Each row was made from one small tree. Brackets hold a mark, then the marks that hang from it, in the order of their numbers. Every link used is in the known rows. Write each row's tree.
Known rows
(Q_457 Q_960): [-1.62  0.31 -1.54 -0.44 -0.36  0.05 -0.17 -0.80 -0.06  0.15  0.91  0.36
 -0.55 -0.36  0.66  0.31  2.62  0.06  1.57]
(Q_743 (Q_960 Q_305)): [-1.03  2.01  0.32 -0.62  2.73 -0.41 -1.30  0.67 -0.54 -0.84 -1.62  0.71
 -0.25 -1.48 -0.47  0.12  0.24  1.11  1.08]
(Q_399 Q_212 (Q_457 (Q_960 Q_305)) Q_724): [-0.44  1.24 -0.38  0.31 -0.80 -0.76  0.70 -1.90 -0.97 -2.74  0.96 -0.80
 -0.82  2.01 -1.40  1.40 -0.17 -2.15  0.38]
(Q_743 (Q_399 Q_457 Q_724) Q_960): [-0.20 -1.30 -0.65 -0.03 -1.01  0.39 -0.26  2.72 -1.88 -0.13 -2.17  0.68
 -1.35  0.69 -1.21  0.06  1.12  1.24  2.98]
(Q_305 (Q_399 Q_212 Q_724)): [-2.74 -0.08 -1.21 -0.26  3.26  1.44  0.11 -0.39 -0.25 -0.73  0.35  0.83
 -2.63 -0.86 -2.09 -0.20  1.26  0.65  1.38]
(Q_212 (Q_399 Q_305 Q_457)): [ 0.86 -3.03 -1.96 -0.44 -1.18  2.05  1.61  1.50 -1.99 -0.33 -1.05 -0.38
 -0.79 -0.50  0.28 -0.11 -0.22 -1.07  1.62]
(Q_399 Q_212 Q_457): [ 1.06 -0.95 -0.91 -0.10  1.65  0.65  0.62 -1.07 -1.07 -2.25 -0.15  0.11
 -1.02  2.11 -1.35 -0.76  2.35  0.22  1.98]
(Q_457 (Q_960 Q_305 (Q_724 (Q_399 Q_212)))): [-1.28 -2.16  0.09  0.50  3.09 -0.56 -0.87 -3.89  0.61 -3.84  3.04 -0.59
  0.68  1.43 -0.41  1.54  0.35  1.57  0.41]
(Q_743 (Q_399 Q_212 Q_305) Q_960): [-1.61 -1.75 -0.49 -1.17  3.62  2.17  0.50  0.30 -1.34 -0.62 -1.77  0.34
 -2.46  0.33 -1.10 -1.40  1.20  1.33  2.53]
(Q_399 Q_305): [-1.40 -0.18 -1.69 -0.66  0.76  0.93  0.64  2.16 -0.26  1.03 -0.32  0.42
 -0.91 -1.99 -0.22 -0.50 -0.06  0.15  0.98]
(Q_743 (Q_399 Q_305 Q_724) Q_960): [-2.56 -0.95 -0.94 -0.58  0.21  1.28  0.28  3.95 -1.15  1.71 -2.20  0.75
 -2.15 -1.65 -1.00  0.01 -0.45  0.83  2.31]
(Q_724 (Q_399 Q_457)): [ 0.67 -2.65 -1.28 -0.57 -0.31  0.38 -1.26  1.15 -0.32 -1.15  0.47  0.70
  0.18  0.88 -0.30 -0.60  1.61  3.35  1.52]
(Q_305 (Q_399 Q_212 (Q_457 Q_960) Q_724)): [-1.85  0.73 -0.90  0.26 -1.06  1.71  0.51 -2.11 -1.39 -1.48  1.27 -0.38
 -1.82  0.79 -0.84  0.63  1.31 -1.09  0.94]
(Q_457 (Q_960 (Q_305 Q_399) Q_724)): [-2.74  0.82 -0.19  0.92  1.37  0.23 -1.04 -2.99 -0.52 -2.05  3.39 -0.81
  1.11 -3.10  0.81  1.81 -0.92  0.17 -0.43]
(Q_212 (Q_399 Q_305 Q_457 Q_724)): [ 0.16 -2.49 -2.16  0.07 -2.40  1.58  1.95  3.12 -1.96  0.41 -1.56 -0.21
 -1.37 -0.52 -0.54  0.86 -1.19 -2.05  1.60]
(Q_457 (Q_960 Q_724)): [-1.36 -0.64 -0.83  0.97 -0.11 -0.18 -0.09 -1.44 -0.40 -0.62  1.92 -0.36
  0.61 -0.38  0.67  1.56  1.78 -0.57  1.69]
(Q_724 Q_399): [-1.00 -2.60 -1.59 -0.96  1.85  0.10 -1.36  1.29  0.73 -0.34  0.60  1.36
 -0.45 -0.38 -0.39 -0.60  2.02  3.96  1.76]
(Q_399 (Q_457 (Q_960 Q_305)) Q_724): [-0.67  1.72 -0.77  0.44 -3.07 -1.30  0.23  0.14 -0.92 -1.19  0.89 -0.50
  0.10  0.09 -0.33  1.78 -0.87 -1.78 -0.01]
(Q_399 Q_212 Q_305 Q_457 Q_724): [-0.27 -0.15 -1.22  0.11 -0.34  1.25  1.75  1.67 -1.27 -0.51 -0.78 -0.20
 -1.85  1.02 -2.13  0.20 -0.56 -1.90  1.12]
(Q_212 (Q_399 Q_305 Q_724)): [-1.53 -2.56 -2.30 -0.42 -0.11  1.30  1.70  3.24 -0.82  1.40 -1.49  0.39
 -2.08 -1.72 -0.62  0.75 -0.87 -1.54  1.81]

Write each row's tree
[ 0.23 -2.66 -1.08 -0.74  0.88  1.90  0.19  0.39 -0.65 -1.70  0.26 -0.05
 -0.87  1.73 -1.11 -0.97  0.34  1.93  0.97]
(Q_724 (Q_399 Q_212 Q_305 Q_457))
[-0.16 -1.35 -0.62 -0.52 -0.81  1.85  0.07  2.42 -2.46 -0.01 -1.88 -0.12
 -1.00 -0.48 -0.05 -0.71  0.01  1.33  2.09]
(Q_743 (Q_399 Q_305 Q_457) Q_960)
[-0.08 -0.43  0.40  1.14  3.61  0.88 -0.36 -3.11 -1.62 -4.45  2.34 -1.03
  0.66 -0.42 -1.26  0.72 -1.11  0.35  0.00]
(Q_960 (Q_305 (Q_399 Q_212 Q_457)) Q_724)
[ 0.27  0.82 -0.37 -0.10  0.32 -0.27  0.30 -3.43 -0.97 -3.50  1.33 -0.89
 -0.09  2.01 -0.35  0.36  0.85 -1.16  0.40]
(Q_399 Q_212 (Q_457 (Q_960 Q_305)))
[ 0.44 -3.58 -0.38  0.62  1.35  1.66  0.32 -0.29 -0.89 -2.52  1.30 -0.84
  0.26  1.73 -1.01  0.54 -0.51  1.23  1.17]
(Q_960 (Q_724 (Q_399 Q_212 Q_305 Q_457)))
[-2.49  0.47  0.16  0.82  3.59  0.71 -0.42 -4.91 -0.63 -3.46  3.38 -1.03
  0.15 -0.96 -0.13  1.39 -0.18 -0.31 -0.03]
(Q_457 (Q_960 (Q_305 (Q_399 Q_212)) Q_724))
[-2.88  1.35 -1.04 -0.19  2.10 -0.09 -0.83  1.08 -0.06 -0.52  1.03  0.70
 -0.89 -3.43 -1.15  0.64 -1.54  0.97 -0.34]
(Q_960 (Q_305 (Q_399 Q_724)))
[-1.28  1.10 -1.49  0.20 -4.90  0.69  1.30  1.87 -1.41  1.00  0.19 -0.64
 -0.84 -0.34  0.05  1.25 -0.83 -2.57  0.53]
(Q_399 Q_305 (Q_457 Q_960) Q_724)
[ 0.12 -2.28 -1.46 -0.65 -1.33  1.35 -0.22  2.31 -0.61 -0.25  0.27  0.21
 -0.04 -0.23 -0.02 -0.56 -0.52  2.36  0.59]
(Q_724 (Q_399 Q_305 Q_457))
[-0.58  0.59 -1.34 -0.10 -3.68  1.09  0.94  0.38 -1.49  0.25  0.60 -0.84
 -0.18 -0.32  1.09  0.41  0.16 -1.46  0.44]
(Q_399 Q_305 (Q_457 Q_960))
[-1.62 -2.25 -0.13  0.40  1.81  1.50 -0.01  1.70 -1.47  0.19 -0.76 -0.16
 -0.28 -1.63 -0.10  0.54 -0.42  1.22  2.40]
(Q_743 (Q_399 Q_305) (Q_960 Q_724))
[-0.81 -1.35  1.31  0.22  5.64  0.05 -1.78 -1.83 -0.10 -3.59  0.06  0.11
  0.30  1.14 -1.34  0.88 -0.07  2.91  1.42]
(Q_743 (Q_960 Q_305 (Q_724 (Q_399 Q_212))))
[ 0.48 -0.61 -1.11 -0.31  0.77  1.67  1.40  0.10 -1.50 -1.21 -0.36 -0.43
 -1.19  1.13 -1.16 -0.85  0.39 -0.84  1.06]
(Q_399 Q_212 Q_305 Q_457)
[-1.08 -0.07 -0.64  1.36 -1.68  1.35 -0.47 -2.29 -1.79 -1.56  2.74 -1.09
  0.90 -1.05  0.95  1.40  0.77 -0.24  0.77]
(Q_305 (Q_399 (Q_457 (Q_960 Q_724))))
[-0.05 -0.99 -1.22  0.22 -3.00 -0.50  0.97 -0.42 -1.58 -1.81  0.21 -0.72
 -0.39  0.32  0.16  1.97 -0.72 -2.35  0.87]
(Q_212 (Q_399 (Q_457 (Q_960 Q_305)) Q_724))
[-2.10 -2.99 -1.79 -0.60  1.96  1.14  1.62  1.64 -0.51 -0.06 -0.19  0.57
 -2.92  0.12 -2.24 -0.39  0.02  0.34  1.90]
(Q_743 (Q_399 Q_212 Q_305 Q_724))
[-0.56 -1.89 -1.03 -0.68 -1.31  1.88  0.42 -1.44 -0.63 -1.69  1.30 -0.75
 -0.83  2.18  0.10 -0.20  0.90  0.71  0.66]
(Q_724 (Q_399 Q_212 Q_305 (Q_457 Q_960)))
[-0.08 -1.94 -1.89  0.24 -3.69  0.52  1.25  0.19 -1.64 -0.48 -0.46 -0.33
 -1.17  1.09  0.41  1.57  1.37 -2.14  2.20]
(Q_212 (Q_399 (Q_457 Q_960) Q_724))
[-1.80 -0.39 -0.21 -0.55  1.87 -0.68 -0.82  2.13 -0.73 -0.68 -1.32  0.93
 -1.23 -1.29 -1.35  0.44 -0.50  1.64  1.76]
(Q_743 (Q_399 Q_724) (Q_960 Q_305))
[ 0.33 -0.50 -1.05  0.21  0.48  0.13  0.92  0.61 -1.03 -1.48 -0.73  0.33
 -1.66  2.18 -2.39  0.15  1.36 -0.92  1.95]
(Q_399 Q_212 Q_457 Q_724)
[ 0.22 -2.42 -0.29  1.19 -1.26 -0.92 -0.06 -2.25 -1.55 -3.35  3.00 -1.22
  1.50  0.24  0.40  1.62 -0.57  0.30  0.75]
(Q_743 (Q_399 (Q_457 (Q_960 Q_305 Q_724))))
[-0.30 -0.47 -0.91 -0.22  2.37  2.11 -0.05 -1.89 -1.43 -2.37  0.68 -0.03
 -1.19  0.37 -0.97 -0.98  1.75  1.02  1.32]
(Q_305 (Q_399 Q_212 Q_457))
[ 0.84 -3.05 -0.96 -0.68  1.84  0.95 -0.59 -0.86 -0.30 -2.65  0.42  0.39
 -0.76  2.82 -1.26 -0.96  2.33  3.03  1.84]
(Q_724 (Q_399 Q_212 Q_457))
[-0.70 -1.63 -2.07  0.08 -4.64  1.64  2.08  1.31 -2.14  0.53 -0.76 -0.87
 -1.35 -0.03  0.62  1.51 -0.63 -3.28  1.47]
(Q_212 (Q_399 Q_305 (Q_457 Q_960) Q_724))
[-0.51  0.28 -0.96  0.29 -1.77  0.29  0.88 -1.31 -0.99 -1.52  0.33 -0.37
 -1.57  2.73 -1.09  0.92  1.98 -1.98  1.80]
(Q_399 Q_212 (Q_457 Q_960) Q_724)
[-3.48  1.79 -0.58 -0.19  2.02  0.50 -0.12 -2.68 -0.19 -1.97  1.94  0.00
 -1.71 -1.04 -1.08  1.04 -0.27 -0.82 -0.17]
(Q_457 (Q_960 (Q_305 (Q_399 Q_212 Q_724))))
